Each row comes from the steps of one walk. Every step used is in the known rows, and no mark comes twice. Write the walk behind each row, first mark first.
Known rows:
N, H, X, C, Q: [ 16.1  17.8   6.0   2.7   8.6  -3.1 -40.9 -18.9  12.2  -1.8  -3.8   0.7
  -4.9 -19.8  48.7   7.8 -50.6 -52.7 -20.8 -39.8  -6.9  83.0  23.7  41.1]
Q, C, X, K, N: [ 34.2  -6.5  -6.6  16.7 -38.1   9.5  -2.2 -35.3  -9.6   2.0 -13.4   7.8
  15.3 -25.3 -54.7  -3.9 -47.1  -3.7   0.5 -14.5 -61.8  50.3   7.5  23.5]
X, K, N, H: [ 34.7  -3.8  -5.0  -1.9 -30.1   1.9 -27.1 -36.4  13.7   3.0  -5.0  -4.0
  14.7 -22.3 -44.4  10.7 -32.9 -45.5  34.5 -23.8   6.0  51.1  41.0  31.8]
N, C, X, K, Q, Y: [ 29.5 -25.9   9.7  20.2 -24.2  -3.3 -24.4   2.0  27.4  16.1  10.0 -53.0
   3.2 -37.2 -12.2 -49.2 -59.5 -30.5  -0.6 -14.5 -40.0  69.1 -20.8  -9.3]
T, Q: [-14.4   3.5  12.6   9.4 -11.4  -6.3 -14.4  -2.4 -17.8  -1.6   7.9  11.4
   9.4 -20.3 -18.5  -9.6 -11.3  -5.6  -0.4   2.7  45.0  14.8 -21.2  -7.5]
Y, Q, C, X, K, N: [ 31.4  10.4   0.3  30.3 -46.9   0.7 -20.2 -40.4 -26.8  -4.5 -15.9  13.1
  19.4 -21.5 -49.3  26.4 -25.0   5.2 -14.7 -13.4 -73.1  33.6  11.2  29.8]
T, Q, K: [-15.8   3.3  13.2  17.1 -27.4  17.3 -20.8 -16.4 -29.0  -9.9  -8.2  30.5
   3.8 -12.4 -36.6   6.0  -4.0   2.5 -13.3  11.1  23.3  -0.5 -21.0  15.7]
H, X: [  5.0  18.5  17.1  10.8   8.4 -13.7  -4.8 -11.6  -0.2  -2.5 -10.8 -19.0
  13.4 -13.2   5.7   2.7 -19.1 -24.7   3.7  -7.0  -3.5  43.0 -10.2  12.8]
Y, Q: [ -2.3  27.1  23.6  20.0 -14.6 -17.0 -17.7  -9.3 -24.3  -5.9 -22.0  -3.7
  13.2 -15.4 -11.5  15.5  17.7  -6.2 -14.3   0.0  -2.4  -6.8  -3.8  10.6]
Y, Q, K, N, C: [ 11.3  31.8  18.4  25.4 -56.8   2.0 -74.9 -30.4   0.3  -6.1 -45.2  35.0
  11.4  -8.4 -45.0  44.3  22.8 -26.8 -12.6 -14.0 -34.6  -2.8  -2.6  41.2]
N, C, X: [  2.3   2.7  17.6  10.0 -13.4 -18.1 -27.6   0.1  14.8  16.7 -11.1  -3.6
   6.2 -19.2 -21.1 -21.6 -23.3 -14.7   6.6 -11.8 -39.2  61.5 -22.0  14.8]
N, H: [  6.0   5.9  11.7   3.3   8.4  -2.7 -17.6 -18.3 -13.8  -6.0  -9.9 -10.7
   6.6 -15.2 -21.6 -15.6 -13.6 -24.2   9.2  -8.3  11.4  39.5  13.7  18.8]
T, Q, C: [ -4.4   7.9  11.4  20.0 -12.3   8.5 -14.7 -18.1 -46.7 -15.7   7.0  29.0
  10.2 -18.4 -16.9 -16.6 -17.9  11.2 -27.3   1.1  15.5   9.0 -30.4 -11.6]
N, H, X: [  8.1  12.6  12.2   7.2  21.3  -8.3 -22.0 -29.0  -5.9  -8.7  -1.0 -21.0
  11.1  -9.2   2.5  -0.5 -27.0 -34.3   9.7 -14.8  -0.6  71.1  11.1  25.2]
X, C, Q, K: [  6.9  14.9  12.6  10.4 -32.5  21.6 -29.7  -6.6  -0.4  -0.5 -37.4  35.0
 -11.3 -19.5   7.0  10.8 -22.5 -25.2 -41.7 -17.2 -17.9   5.1   4.0  40.5]
H, X, K, Q: [ 33.5   6.3  14.0  14.2  -3.4   5.3   9.4  -3.7  12.3  -0.3  -5.9 -41.8
  10.2 -21.9  33.1  -9.9 -64.3 -23.7  15.0 -11.5 -13.4  41.3 -11.3   9.8]
C, Q, K, N, H, X: [ 23.0  19.6  -5.5  15.3 -15.6  32.6 -45.8 -42.3  -6.5 -23.2 -39.4   8.0
  -1.3  -7.9  -8.3  33.0 -24.7 -40.7 -27.0 -31.0 -22.4  41.8  33.6  58.1]
C, Q, K, N: [ 15.3  17.8  -1.1  15.7 -42.1  34.3 -24.2 -15.6  -7.1 -13.2 -59.0  21.7
  -2.2 -16.7 -29.5  20.3  -3.9 -21.7 -35.5 -16.8 -12.1 -18.8  13.9  38.2]
H, X, C: [  6.8  17.4  17.7   4.1   5.9 -20.7 -19.1 -15.9  22.3   9.5  -2.5  -0.2
  10.1 -19.8  17.6   5.4 -35.0 -43.7   7.4 -16.9  -8.7  65.0 -11.5  23.9]
H, X, C, Q, Y: [  9.1   5.1   6.3  13.2  -4.7 -12.3 -35.6 -11.7  19.7   2.0   0.8 -20.5
  -2.3 -30.7  36.1  -4.1 -33.3 -57.7 -45.6 -31.6   2.6  57.3   2.6   5.6]
H, X, C, Q: [ 11.9  22.9  11.3   6.7  -6.6  -7.4 -24.9  -3.5  18.2   4.6 -14.8   6.7
  -2.3 -22.4  50.3  11.6 -42.1 -43.6 -25.5 -32.0  -9.2  52.2  -0.5  28.3]

Which walk is each row?
[ 21.4  16.1  17.3  25.3   9.2  27.0  10.6  -5.8 -36.6 -19.7 -30.4 -15.0
   7.3 -20.7   6.0 -48.6 -34.6  10.9 -27.9   1.7 -28.0  -6.5 -37.5  -5.1]  K, Q, C
[ 28.1  19.2  -6.1   1.7  -4.6   3.3 -53.6 -33.8  27.8  -3.2 -17.0   7.4
   0.7 -22.9  23.0  22.2 -48.6 -67.7  -9.9 -47.8  -7.3  78.7  32.7  48.0]  K, N, H, X, C, Q
[  6.1  -1.0   5.1  16.3 -14.5   0.9 -17.0   1.5  -9.9  -6.8 -15.5 -28.7
  -3.3 -29.5  -0.6 -20.3  -3.1 -30.6 -50.7 -15.0  21.0   2.2   5.1 -10.7]  C, Q, Y
[ -8.8  -4.6   5.4  24.9  -7.4   9.1  -2.0 -18.7 -47.5  -8.1  11.6  19.4
   8.6 -20.8 -30.8 -24.7 -32.1  28.4 -27.3   4.0 -22.0  40.3 -32.5  -2.9]  T, Q, C, X
[ 13.3 -11.6   6.4   7.9 -24.4  -9.8  12.2  -6.4   5.4  17.3  -1.0 -16.2
   9.6 -24.2 -30.6  -7.3 -42.6  -7.7  18.9  -4.9 -32.4  55.2   6.1  20.9]  C, X, K
[ 38.8 -11.4 -11.9  13.6 -24.1  14.3 -19.4 -51.1 -16.7  -4.2  -3.0   4.0
  13.0 -22.3 -60.4  -6.0 -55.8 -11.6   8.1 -21.5 -59.7  78.1  30.2  37.9]  Q, C, X, K, N, H
[-15.6 -14.8   7.6  16.0 -10.5 -10.9 -24.0 -10.9 -16.1  -4.1  23.5 -14.8
   9.0 -29.5 -34.6 -22.9  -2.5 -21.3 -19.9   3.3  56.1  19.0 -19.3 -27.2]  T, Q, Y
[ 10.4   4.3   6.0  16.7 -40.4  11.3 -45.2 -24.9  18.6   7.3 -40.4  21.3
   6.0 -14.3 -64.3   5.1 -15.1 -19.7   5.1 -12.1 -61.6  47.5 -10.6  44.3]  Q, K, N, C, X
[ 29.2   0.4  13.0  11.5 -15.2  11.5   9.9   4.8   5.9   3.6 -14.4 -30.0
   7.2 -27.8   6.7 -24.7 -53.7 -12.6  13.9  -4.3  -2.7  12.2 -11.1   4.8]  X, K, Q
[ 10.5  22.4  13.0  14.3 -20.9  16.5 -32.1 -16.9   7.9  -3.2 -29.9  24.1
  -7.7 -14.8  30.7  25.3 -35.4 -35.4 -40.1 -23.3 -30.1  37.5   2.5  50.8]  H, X, C, Q, K
[ -4.3  26.3  24.6  27.9 -28.7   7.0 -25.8 -21.1 -36.4 -14.0 -39.0  16.8
   7.9  -6.8 -32.6  30.8  23.0   2.4 -26.1   8.3 -21.7 -21.2  -2.4  36.0]  Y, Q, K
[ 30.5   2.1  -0.6   2.3 -42.2  -4.7 -12.4 -20.2  19.6   8.9 -16.7  -1.6
  17.1 -24.8 -42.1  14.6 -25.5 -37.4  28.5 -15.6   4.0  22.4  18.9  17.2]  X, K, N
[ 22.4 -29.3   2.6  21.4  -8.7   6.0  12.2  -1.7   5.1   8.0   3.7 -67.2
   5.9 -37.7 -22.4 -49.7 -56.9 -15.1  -4.2  -1.2 -28.4  47.6  -8.4  -8.2]  C, X, K, Q, Y
[  7.7 -15.6   0.3  21.4 -34.3   6.4  -1.5 -22.5 -34.0   1.5  27.1  21.1
   8.5 -24.2 -29.8 -11.4 -54.1  20.8 -13.1  -2.5 -25.3  54.3 -16.2   2.2]  T, Q, C, X, K
[ 23.4  -8.0   5.6  18.2 -25.5   4.4  10.3 -21.7 -23.9   4.2   0.4   1.8
  10.3 -22.0 -31.1 -16.7 -48.3  11.1 -11.0  -5.2 -61.0  50.5  -3.1  17.5]  Q, C, X, K
[ 15.7  16.5  12.3  11.7 -46.7  11.3 -55.6 -25.2  17.3   0.5 -42.7  29.6
   8.0 -12.2 -52.1  15.4   1.1 -37.4   3.8 -14.7 -24.4  13.7  -7.2  34.7]  Q, K, N, C
[ 38.4   5.1   6.8  -0.1 -59.6 -12.7 -48.8 -15.5  42.4  17.3 -11.0  12.9
  14.6 -23.6 -30.1  16.0 -29.3 -51.6  33.6 -30.0  -6.4  42.6   6.8  18.2]  X, K, N, C
[  9.7  15.9  10.7   2.7 -19.3  -2.1 -21.5   5.6  11.3   6.6 -23.1  15.3
  -5.3 -28.2  27.0  -3.4 -28.5 -32.9 -27.3 -24.6   2.5  22.1   1.4  20.8]  X, C, Q
[ 12.6   1.9  12.5  14.4 -29.6  -8.7 -55.8   5.1  11.6   1.7 -10.5 -14.5
  -5.5 -27.7   9.4 -21.3  -6.4 -46.0 -45.1 -28.9   9.5  20.8  -6.7 -11.8]  N, C, Q, Y
[  8.4  -1.8   6.2   9.3 -16.0  -6.5 -31.7  -2.8  12.4   5.2  -7.8  -9.3
  -5.7 -36.8  11.5 -17.8 -19.5 -47.7 -48.2 -24.2  15.1  27.3   3.3  -2.4]  X, C, Q, Y
[ 18.6  14.5  -1.0   6.0  10.7  -2.7 -31.4 -41.8   8.6 -10.2 -12.1 -16.4
  16.7 -13.0 -22.5  12.5 -24.5 -49.9  20.1 -24.0  -1.9  68.6  21.9  33.6]  K, N, H, X
[ 18.2  13.3   2.1   7.3  -8.2  12.5 -51.5 -57.2  19.4  -6.6 -18.8  21.3
   8.6 -12.1 -29.9  29.0 -34.2 -59.5   9.0 -24.1 -27.4  78.9  23.2  66.2]  Q, K, N, H, X, C
[ 15.4   4.9  11.3  29.9  14.5  26.6  20.1  -6.0 -37.5 -12.2 -28.4 -24.3
   6.0 -23.4  -6.8 -56.9 -49.7  27.3 -28.4   4.4 -64.5  26.0 -39.4   3.5]  K, Q, C, X
[ 10.2  -4.6  13.3  21.3  11.2   7.9   0.2   0.8  -7.9  -8.9 -14.0 -59.2
   5.7 -32.0 -11.6 -54.9 -20.9 -21.6 -19.9   3.3  12.9   3.9 -25.8 -22.1]  K, Q, Y
[ 23.9 -11.4   7.3  14.7  -9.2  10.6  22.6   5.2   4.4   9.3 -12.2 -41.1
   6.2 -30.2  -6.4 -34.7 -67.3   3.3  14.1  -1.7 -40.7  43.0 -11.8  13.9]  C, X, K, Q
[ 25.2  -9.8  -6.7   6.3 -36.4  -2.7  -1.0 -19.6  20.1  15.8 -13.5 -11.5
  15.0 -27.2 -56.6   6.3 -41.2 -20.5  27.4 -13.4 -33.2  54.0  15.6  27.5]  C, X, K, N
[ 20.9  11.6  -5.3   5.9 -30.3  32.0 -57.2 -35.4   8.1  -8.1 -40.4  36.7
  -7.7 -20.3 -22.9  20.8 -27.4 -48.3 -25.9 -32.7 -18.1  35.2  36.8  62.9]  X, C, Q, K, N, H
[ 43.1  10.7   0.9   3.1 -69.3  -0.7 -55.6  -4.7  38.9  13.8 -23.1  18.1
   1.3 -26.1   1.5  20.9 -36.7 -51.9  -1.5 -45.5  -5.9  28.3  15.9  20.9]  X, K, N, C, Q
[ 13.6   5.7   5.0   8.9 -25.9 -10.6 -39.2 -12.0  29.2  15.2 -23.9   1.0
  11.4 -22.6 -43.7  -9.3 -20.7 -27.5  16.1 -21.1 -40.6  60.7 -13.3  21.2]  K, N, C, X
[ 40.4  11.6   6.7   4.1 -46.6 -19.1 -52.0 -25.1  50.2  14.4  -3.2   2.0
  17.8 -17.8  -7.1  29.2 -42.1 -62.2  33.5 -36.8 -17.7  72.9   5.0  25.9]  H, X, K, N, C
[  1.6  18.9  17.3  34.9  -8.5  -2.7  -7.3 -24.6 -56.3 -11.9 -18.8   4.9
  12.7 -13.7 -24.4  -3.1  -4.4  27.8 -39.4   1.6 -68.6  22.2 -15.7  16.8]  Y, Q, C, X
[ 14.7  28.7   7.9  26.4 -13.7  10.8 -57.8 -59.0 -20.2 -24.6 -31.5   7.9
  14.7  -1.6 -36.8  55.5   3.5 -32.7  -8.8 -14.4 -33.9  37.6  27.4  61.9]  Y, Q, K, N, H, X
[ 18.4 -13.1 -11.1  19.5 -46.3  12.2 -16.1 -34.7 -19.4   0.0  14.9  26.1
  14.6 -28.1 -55.2   1.2 -53.3   6.2  -3.2 -11.7 -26.6  51.5  -6.0   8.9]  T, Q, C, X, K, N
[ 29.0 -15.6 -10.8   2.9 -23.6   1.2 -18.3 -35.7  13.9   9.2  -2.7 -13.9
  11.9 -25.2 -59.7   2.2 -48.2 -29.7  34.6 -21.1 -30.8  82.9  37.3  38.1]  C, X, K, N, H
[ 27.2   1.1   6.9   3.1  -4.6 -10.2 -19.1 -31.1   5.8   0.8  16.1 -19.5
  11.6 -13.7   3.0  13.4 -49.2 -43.5  23.7 -22.0  -3.6  85.5  28.2  32.7]  N, H, X, K
